What can hang from each mark
zepiv: vulif
nupa: garoz navon pido
navon: garoz nupa vulif
toluv: nupa
garoz: navon pido toluv zepiv
vulif: pido
sivabi: garoz navon

Known rows, with every way that one mark hangs from another
(navon garoz (nupa pido) vulif): [-0.33 -0.38  0.21 -0.23  0.26  0.10 -0.27  0.08 -0.10 -0.01  0.04  0.76
 -0.06  0.03 -0.19  0.40 -0.20 -0.05  0.15  0.32 -0.53 -0.22  0.01]
(navon (nupa pido) vulif): [-0.37 -0.37  0.12 -0.10  0.23  0.10 -0.20  0.00  0.00 -0.02 -0.04  0.53
 -0.06 -0.03 -0.28  0.33 -0.05 -0.03 -0.02  0.22 -0.56 -0.20 -0.03]
(nupa (garoz toluv zepiv) pido): [ 0.07 -0.27  0.23 -0.25  0.12 -0.01 -0.31  0.12 -0.18 -0.33  0.22 -0.23
  0.17  0.28 -0.40 -0.10 -0.10 -0.10 -0.16  0.26 -0.22  0.67 -0.18]
(nupa navon): [-0.13 -0.30  0.04 -0.11  0.14  0.22  0.12  0.02 -0.06 -0.05  0.00  0.13
  0.19  0.11 -0.30  0.20 -0.13  0.03 -0.24  0.11 -0.21 -0.21  0.10]
(sivabi (garoz pido toluv) navon): [ 0.26 -0.16  0.66 -0.42  0.05  0.14 -0.05  0.19 -0.02 -0.28  0.21 -0.38
  0.16  0.09 -0.41  0.14 -0.11 -0.04 -0.37  0.28  0.05  0.30 -0.15]
(navon (garoz pido (toluv nupa))): [ 0.24 -0.08  0.42 -0.17  0.04  0.09 -0.23  0.07 -0.19 -0.17  0.02 -0.05
 -0.02  0.23 -0.40  0.01 -0.04 -0.07 -0.39  0.36 -0.02  0.43 -0.01]
(sivabi (navon (garoz (toluv (nupa pido))) vulif)): [ 0.06 -0.27  0.42 -0.35  0.16  0.25 -0.05  0.13 -0.18 -0.04  0.25  0.27
 -0.05  0.06 -0.15  0.42 -0.19 -0.14 -0.37  0.31 -0.25 -0.14 -0.09]
(garoz pido (toluv nupa)): [ 0.19 -0.05  0.38 -0.05  0.02  0.11 -0.18 -0.01 -0.10 -0.19 -0.05 -0.32
 -0.03  0.18 -0.52 -0.07  0.11 -0.07 -0.55  0.25 -0.03  0.54 -0.08]
(navon garoz): [ 0.04 -0.29  0.06 -0.17  0.04  0.04 -0.15  0.07 -0.09 -0.12 -0.01  0.23
  0.15  0.22 -0.06  0.11 -0.11 -0.04  0.04  0.26 -0.12 -0.14  0.06]
(nupa (navon (garoz toluv zepiv) (vulif pido))): [-0.23 -0.24  0.44 -0.38  0.26  0.07  0.10  0.02 -0.12 -0.18  0.24  0.42
 -0.05  0.23 -0.45  0.39 -0.23 -0.02 -0.06  0.08 -0.12 -0.01 -0.03]
(garoz (navon (nupa pido)) (zepiv vulif)): [-0.29 -0.24  0.58  0.01  0.21  0.04 -0.07  0.11 -0.14 -0.28 -0.07  0.05
  0.07  0.12 -0.27  0.33  0.02 -0.11 -0.17  0.21 -0.47  0.14  0.12]
(sivabi (garoz (navon nupa))): [-0.09 -0.34  0.42 -0.24  0.15  0.34  0.12  0.12 -0.11 -0.29  0.14  0.16
  0.17  0.08 -0.33  0.36 -0.08 -0.02  0.19  0.21 -0.34  0.04  0.10]
(toluv (nupa garoz navon)): [-0.05 -0.35  0.18 -0.10  0.18  0.43  0.16  0.09 -0.28 -0.16 -0.05  0.13
  0.24  0.12 -0.37  0.35 -0.08 -0.02 -0.27  0.29 -0.25 -0.04  0.11]
(sivabi (navon (garoz pido zepiv) vulif)): [-0.22 -0.27  0.68 -0.27  0.14  0.06 -0.12  0.22 -0.05 -0.20  0.07  0.20
  0.01  0.11  0.05  0.50 -0.10 -0.10 -0.25  0.30 -0.23 -0.16 -0.04]
(sivabi (garoz navon (toluv nupa))): [ 0.34 -0.20  0.37 -0.27  0.06  0.36  0.19  0.08 -0.20 -0.36  0.23 -0.18
  0.06  0.17 -0.47  0.29  0.02 -0.06 -0.16  0.18 -0.11  0.34 -0.01]
(sivabi garoz): [ 0.16 -0.37  0.03 -0.24  0.03  0.07  0.05  0.09 -0.02 -0.26 -0.03 -0.12
  0.24  0.15 -0.18  0.16  0.00  0.00  0.12  0.17 -0.12  0.03 -0.04]
(vulif pido): [-0.11 -0.33  0.16 -0.10  0.05 -0.09 -0.18 -0.15  0.04 -0.13 -0.07 -0.17
  0.18  0.22 -0.27  0.05  0.05 -0.04 -0.06  0.20 -0.03 -0.10  0.06]
(nupa pido): [ 0.03 -0.34 -0.03 -0.05  0.06 -0.06 -0.34 -0.03 -0.01 -0.08 -0.02 -0.15
  0.20  0.13 -0.17  0.01 -0.04 -0.05 -0.22  0.30 -0.28  0.03 -0.02]
(navon (vulif pido)): [-0.15 -0.36  0.08 -0.17  0.09 -0.06 -0.12 -0.13  0.10 -0.12 -0.12  0.28
 -0.07  0.12 -0.27  0.33  0.11 -0.02 -0.02  0.10 -0.09 -0.36 -0.01]
(nupa garoz pido): [ 0.07 -0.40  0.04 -0.19  0.09  0.02 -0.40  0.08 -0.11 -0.20  0.03  0.00
  0.22  0.18 -0.28  0.09 -0.06 -0.05 -0.13  0.41 -0.24  0.14 -0.04]
(navon (nupa garoz)): [-0.29 -0.33  0.21 -0.13  0.17  0.28 -0.09  0.11 -0.12 -0.16 -0.05  0.35
  0.18  0.11 -0.31  0.11 -0.09 -0.05  0.16  0.24 -0.33  0.01  0.08]

Rows
[-0.07 -0.30  0.21 -0.09  0.17  0.34  0.18  0.05 -0.27 -0.06 -0.02  0.20
  0.19  0.15 -0.20  0.34 -0.15 -0.03 -0.25  0.30 -0.27 -0.15  0.18] | (toluv (nupa (navon garoz)))
[ 0.35 -0.19  0.56 -0.21  0.12  0.08  0.14  0.14 -0.25 -0.47  0.12 -0.38
  0.06  0.21 -0.50  0.32  0.08 -0.12 -0.30  0.22 -0.18  0.57 -0.08] | (sivabi (garoz navon (toluv (nupa pido)) (zepiv vulif)))
[ 0.15 -0.19  0.29 -0.17  0.13  0.31 -0.04 -0.01 -0.17 -0.19  0.25  0.20
 -0.22  0.10 -0.51  0.40  0.05 -0.09 -0.45  0.21 -0.31  0.12 -0.06] | (garoz (navon vulif) (toluv (nupa pido)))
[ 0.18 -0.05  0.56 -0.13  0.08  0.28 -0.07  0.04 -0.12 -0.29  0.11  0.19
 -0.31  0.08 -0.64  0.37  0.16 -0.05 -0.60  0.22 -0.13  0.25 -0.04] | (garoz (navon vulif) pido (toluv nupa))
[ 0.22 -0.06  0.50 -0.20  0.05 -0.13 -0.22  0.21 -0.11 -0.46 -0.14 -0.15
 -0.02  0.26 -0.61 -0.04  0.13 -0.08 -0.37  0.19  0.13  0.58 -0.15] | (nupa (garoz pido toluv (zepiv vulif)))
[ 0.36 -0.09  0.58 -0.17  0.06 -0.10  0.06  0.15 -0.14 -0.47 -0.16 -0.48
  0.04  0.21 -0.52  0.12  0.18 -0.09 -0.37  0.18  0.03  0.73 -0.15] | (sivabi (garoz pido (toluv nupa) (zepiv vulif)))
[-0.10 -0.40  0.35 -0.21  0.20  0.13 -0.25  0.16 -0.18 -0.38  0.19  0.26
  0.03  0.18 -0.30  0.47 -0.01 -0.06 -0.10  0.34 -0.44  0.12 -0.06] | (nupa (garoz (navon vulif) zepiv) pido)
[-0.46 -0.27  0.54 -0.01  0.19  0.27  0.06  0.09 -0.13 -0.29  0.13  0.05
  0.14  0.17 -0.16  0.26 -0.05 -0.08  0.03  0.14 -0.52  0.17  0.17] | (garoz (navon nupa) zepiv)
[ 0.24 -0.11  0.31 -0.25  0.03  0.09 -0.32  0.14 -0.09 -0.31  0.04 -0.03
  0.03  0.21 -0.65 -0.12  0.00 -0.03 -0.33  0.28  0.07  0.46 -0.12] | (nupa (garoz pido toluv))
[ 0.07 -0.32  0.30 -0.07  0.08  0.42  0.00  0.09 -0.28 -0.29  0.02  0.07
  0.15  0.17 -0.29  0.35  0.08 -0.09 -0.20  0.34 -0.24  0.02  0.13] | (toluv (nupa (garoz navon)))
[ 0.02 -0.17  0.11 -0.17  0.16  0.37  0.28  0.01 -0.15 -0.10  0.10  0.24
 -0.10  0.08 -0.52  0.28 -0.05 -0.04 -0.38  0.04 -0.17  0.00 -0.05] | (garoz (toluv (nupa (navon vulif))))
[-0.27 -0.16  0.60 -0.13  0.22  0.22 -0.13  0.07 -0.17 -0.29  0.36 -0.10
  0.04  0.20 -0.45  0.06 -0.15 -0.11 -0.15  0.17 -0.50  0.61 -0.01] | (garoz (navon (nupa pido)) toluv zepiv)
[-0.37 -0.37  0.15 -0.20  0.22  0.30 -0.04  0.13 -0.07 -0.17 -0.07  0.79
 -0.05  0.02 -0.37  0.40 -0.05 -0.02  0.19  0.15 -0.37 -0.23 -0.01] | (navon (nupa garoz) vulif)
[-0.48 -0.35  0.28 -0.14  0.22  0.08 -0.08 -0.11  0.06 -0.07 -0.09  0.51
 -0.08  0.04 -0.35  0.38  0.01 -0.04  0.16  0.12 -0.31 -0.29  0.05] | (navon nupa (vulif pido))
[ 0.05 -0.12  0.64 -0.29  0.13  0.17 -0.19  0.20 -0.14 -0.51  0.21  0.22
 -0.18  0.22 -0.63  0.28  0.06 -0.05 -0.31  0.20 -0.12  0.47 -0.14] | (nupa (garoz (navon vulif) pido toluv zepiv))
[-0.21 -0.42  0.28 -0.13  0.29  0.26  0.05  0.11 -0.29 -0.21  0.04  0.20
  0.12  0.10 -0.32  0.56 -0.08 -0.06 -0.30  0.35 -0.50  0.10 -0.03] | (toluv (nupa (garoz zepiv) (navon vulif) pido))
[ 0.23 -0.04  0.72 -0.23  0.08  0.03 -0.17  0.24 -0.17 -0.55  0.03 -0.05
 -0.08  0.26 -0.70  0.16  0.11 -0.08 -0.45  0.21  0.06  0.53 -0.08] | (nupa (garoz navon pido toluv (zepiv vulif)))
